Each row was made from one small tree. Brackets hold a mark, then the marks that hang from it, in alphabetical order. Every link used is in the known rows. Write each row's tree.
Known rows
(U S T): [-0.02 -1.59 -0.58  0.10 -0.29  0.18 -1.10  0.63  0.28 -0.25  0.06  0.71
 -1.38 -1.53  1.77  0.98 -0.88  0.98 -0.11  0.00 -0.18]
(M (E A P T)): [ 0.44 -0.44  1.42  1.12  1.02 -1.35 -0.44  1.34  0.92  0.12  0.95  0.53
 -0.86 -2.80 -1.04  0.54 -3.10  0.48  0.53  0.94 -0.79]
(G (E A (T U))): [ 0.24 -2.38 -2.86  0.75  0.18 -0.45 -0.22  1.00  0.88  0.29  0.59  0.63
  1.47 -1.13 -0.73  0.64 -4.54  0.03  2.17  1.12 -0.05]
(E A G P (T U)): [-0.05 -1.68 -3.90  0.84 -0.02 -0.96 -0.09  0.98  0.14  0.23  1.03  1.40
  0.27  2.93 -1.74  0.85 -5.74 -0.15  0.70  0.08  0.29]
(A (E G (T (U M)))): [ 1.06 -1.54 -6.79  0.29 -0.95  0.38  0.82 -0.47 -0.10  0.29  1.01  1.81
 -1.45 -0.60 -0.81  1.69 -1.06 -0.66  0.98  0.31  1.00]
(T (U (M E) S)): [ 0.55 -1.21  0.81  0.51 -0.56  0.80  0.72  1.95  0.25  0.17  1.03  0.94
 -1.25 -1.42  2.61  3.97  0.67  1.24 -1.04  0.59  0.90]
(M (E A G P T)): [ 0.48 -0.53 -1.92  1.58  0.36 -1.33 -0.21  1.06  0.39  0.13  1.07  0.98
 -1.05 -1.76 -0.92  0.88 -4.23 -0.06  0.37  0.99 -0.29]
(S (U T)): [ 0.55 -1.43 -0.21 -0.12  0.16 -0.06  0.56  0.17  0.62  0.15  0.74  0.74
 -2.36  1.48  0.18  0.49 -1.11 -0.67 -0.16  0.05  0.02]
(A (E G P T)): [ 0.63 -0.76 -4.97  0.22 -0.32 -1.20 -0.21 -0.70 -0.11 -0.05  0.01  1.48
 -2.31 -2.07 -2.17 -0.77 -1.63 -0.90  1.13 -0.43 -0.29]
(T (U (M (E P)) S)): [ 0.66 -1.21  0.48  0.22 -0.49  0.04  0.39  2.69  0.21  0.14  0.92  0.96
 -1.86  0.10  1.24  3.99 -0.41  1.26 -1.38  0.11  0.54]
(T (U (M (E G)))): [ 1.01 -0.42 -2.72  0.85 -0.94  0.55  1.07  1.01 -0.09  0.45  1.37  1.06
 -1.20  1.80  0.93  3.84 -0.77 -0.23 -0.99  1.31  1.28]
(S (U (M E) T)): [ 1.59 -0.99 -0.39  0.38  0.09  0.37  1.06  1.23  0.89  0.39  1.74  0.79
 -3.48 -0.29  1.13  3.02 -0.10 -0.44 -0.89  1.25  0.32]
(U (M E) S T): [ 1.00 -1.24 -0.88  0.66 -0.33  0.58 -0.62  1.78  0.50  0.03  0.97  0.84
 -2.52 -3.11  2.59  3.62  0.10  1.20 -0.85  1.14  0.22]
(U (M (E G)) T): [ 1.50 -0.54 -4.36  0.98 -0.72  0.34 -0.24  0.74  0.17  0.32  1.33  0.94
 -2.48 -0.12  0.83  3.54 -1.45 -0.25 -0.70  1.87  0.62]
(A (E G P)): [ 0.47 -0.21 -4.66  0.07 -0.40 -0.97  0.38 -0.40 -0.30 -0.09  0.09  1.03
 -2.19  1.32 -1.41 -0.13  0.38 -1.25  0.07 -0.05 -0.07]
(E G): [ 0.02 -0.19 -3.39  0.47 -0.65  0.06  0.26 -0.33 -0.50  0.00  0.13  0.45
 -0.16  0.89  0.18  0.36 -1.10 -0.60 -0.18  0.14  0.48]
(M (E G)): [ 0.52  0.30 -0.66  1.08 -0.50 -0.23  0.51 -0.01 -0.12  0.11  0.38  0.46
 -1.37 -1.30  0.90  1.33 -0.29 -0.50 -0.59  1.09  0.33]
(U M S T): [ 0.57 -1.78 -3.69  0.04 -0.44  0.87 -0.91  1.39  0.14 -0.09  0.70  0.91
 -1.33 -0.88  1.91  2.64 -0.77  1.11 -0.46  0.13  0.37]
(G (E T)): [ 0.56 -1.07 -2.96  0.20 -0.31 -0.34 -0.85  0.16  0.37  0.14 -0.53  0.33
  0.17 -5.06 -1.12 -0.40 -3.06 -0.07  2.02  0.34 -0.41]
(A (E G P (T U))): [ 0.58 -1.23 -4.20  0.09 -0.68 -1.09  0.23 -0.43  0.01  0.12  0.27  1.87
 -2.15  0.31 -2.23  0.17 -2.27 -0.83  1.05 -0.36  0.13]

Which tree is each row?
[ 0.46 -1.17 -0.37 -0.06 -0.13 -0.37  0.28 -0.86  0.51  0.16  0.21  1.31
 -1.26 -2.09 -1.15 -0.24 -0.06 -0.22  1.53  0.05 -0.08] | (A (E (T U)))
[ 0.23 -0.15 -1.56  1.41  0.39 -1.13  0.40  1.41  0.24  0.07  1.09  0.57
 -0.91  1.72 -0.10  1.55 -2.23 -0.45 -0.64  1.42 -0.10] | (M (E A G P))
[-0.14 -1.68 -3.54  1.11 -0.15 -0.20  0.26  0.28  0.15  0.23  1.10  1.24
  0.97  1.36 -0.46  0.80 -4.65 -0.13  0.97  0.56  0.62] | (E A G (T U))
[-0.16 -2.12  2.90  1.39  0.37 -0.23  0.12  1.52  0.85  0.01  1.09  1.06
 -0.19 -3.89  2.08  1.88 -2.29  1.48  0.45  0.85  0.07] | (M (E A (T (U S))))
[ 0.29 -2.08 -3.04  0.44  0.30 -1.22 -0.58  1.72  0.91  0.28  0.50  0.85
  0.78  0.43 -2.18  0.72 -5.67  0.01  1.87  0.68 -0.41] | (G (E A P (T U)))
[ 0.83 -1.09 -0.15  0.79 -0.27  0.53 -0.20  1.34  0.24  0.01  0.62  0.92
 -1.45 -7.09  1.83  2.42 -0.67  1.49 -0.05  0.13  0.24] | (U (M (E T)) S)
[ 0.07 -2.10 -0.65 -0.25 -0.29 -0.84 -0.19  0.50  0.36 -0.16 -0.05  1.81
 -2.15 -2.77 -0.62  0.29 -0.82  0.70  0.97 -1.12 -0.27] | (A (E P (T (U S))))
[ 0.58 -1.44 -2.53  0.98 -1.21  0.85  0.97  1.60 -0.26  0.14  1.10  1.24
 -1.35 -0.43  2.87  4.30 -0.44  0.71 -1.37  0.66  1.37] | (T (U (M (E G)) S))
[ 0.26 -1.62 -3.61  0.84  0.48 -0.53 -0.63  0.74  0.72  0.10  0.26  0.28
  1.26 -3.46 -0.77 -0.24 -3.88 -0.03  2.22  1.08 -0.48] | (G (E A T))
[ 0.14 -1.19 -3.55  0.40  0.59 -1.12 -0.44  1.86  0.55  0.03  0.27 -0.02
  0.70  1.43 -1.28  0.43 -2.96 -0.41  0.95  1.03 -0.58] | (G (E A P))
[ 0.62 -1.49 -2.51 -0.21 -0.46 -1.04 -0.84  1.05  0.53  0.30 -0.28  0.86
 -0.39 -1.13 -2.51  0.59 -4.76 -0.01  1.68 -0.10 -0.32] | (G (E P (T U)))
[ 0.80 -0.05 -1.15  0.94 -0.38 -1.15 -0.41  0.42  0.06  0.12  0.24  1.00
 -2.13 -3.42 -1.26  0.81 -3.35 -0.14  0.18  0.25 -0.18] | (M (E G P T))
[ 0.04 -1.19 -4.65  0.94  0.27 -1.04 -0.46  0.74  0.02  0.02  0.67  1.04
  0.15  0.44 -1.69 -0.11 -5.02 -0.25  0.74 -0.02 -0.11] | (E A G P T)
[ 0.34 -1.58 -3.97  0.53  0.58 -1.28 -0.98  1.49  0.74  0.10  0.20  0.47
  0.53 -1.88 -2.08 -0.21 -4.96 -0.05  2.03  0.64 -0.83] | (G (E A P T))
[ 0.20 -2.59 -2.29 -0.06 -0.71 -0.77 -0.88  1.69  0.39  0.02 -0.48  1.26
 -0.61 -3.30 -0.59  0.97 -4.41  0.94  1.30 -0.73 -0.19] | (G (E P (T (U S))))
[ 0.55 -1.03 -0.79 -0.38  0.01 -1.12 -0.06 -0.18  0.55  0.12  0.18  1.38
 -2.00 -0.60 -2.44 -0.15 -1.24 -0.24  1.29 -0.44 -0.35] | (A (E P (T U)))
[ 1.13 -1.65 -3.17 -0.23  0.00  0.63  0.79  0.86  0.55  0.29  1.38  0.84
 -2.35  2.15  0.37  2.03 -0.97 -0.56 -0.51  0.18  0.57] | (S (U M T))
[ 0.30 -2.14 -2.38  0.01 -0.67  0.87 -0.09  1.26  0.00  0.09  0.59  1.28
 -0.18 -2.46  1.06  2.30 -2.16  1.44  0.23 -0.80  0.85] | (E (T (U M S)))
[ 1.50 -0.86 -0.20  0.24  0.30 -0.49  1.11  1.57  0.65  0.36  1.27  0.96
 -3.21 -2.71 -0.93  1.85 -1.92 -0.19 -0.38 -0.21  0.07] | (S (U (M (E P T))))
[ 0.61 -0.53 -1.64 -0.26  0.27 -1.21 -0.38 -0.37  0.37 -0.05 -0.14  0.99
 -2.13 -3.08 -2.41 -1.08 -0.51 -0.34  1.34 -0.51 -0.80] | (A (E P T))
[ 1.29 -0.04 -0.40  0.65 -0.01  0.18 -0.06  0.77  0.41  0.33  0.82  0.60
 -1.32 -5.09  0.13  1.96 -0.99  0.55  0.28  0.80  0.12] | (U (M (E T)))
[ 0.17 -1.58  3.53  0.74 -0.41 -0.07 -0.06  0.82  0.54  0.06  0.28  1.09
 -1.30 -5.57  1.68  1.77 -1.43  1.48  0.21  0.07  0.16] | (M (E (T (U S))))
[ 0.37 -2.46 -5.68  0.51 -1.34  0.93  0.18  0.92 -0.50  0.08  0.70  1.80
 -0.37 -1.65  1.28  2.65 -3.27  0.89  0.10 -0.73  1.32] | (E G (T (U M S)))
[ 1.20 -1.83 -5.34 -0.29 -0.65 -0.37 -0.57  1.84  0.41  0.44  0.34  1.00
 -0.38 -0.42 -2.36  2.15 -4.69  0.11  1.37  0.04  0.26] | (G (E P (T (U M))))
[ 0.07 -1.82 -2.05 -0.11 -0.72  1.11  0.50  1.61 -0.14  0.04  0.66  0.94
  0.02  0.91  1.87  2.95 -0.14  1.08 -0.74 -0.46  1.01] | (T (U M S))
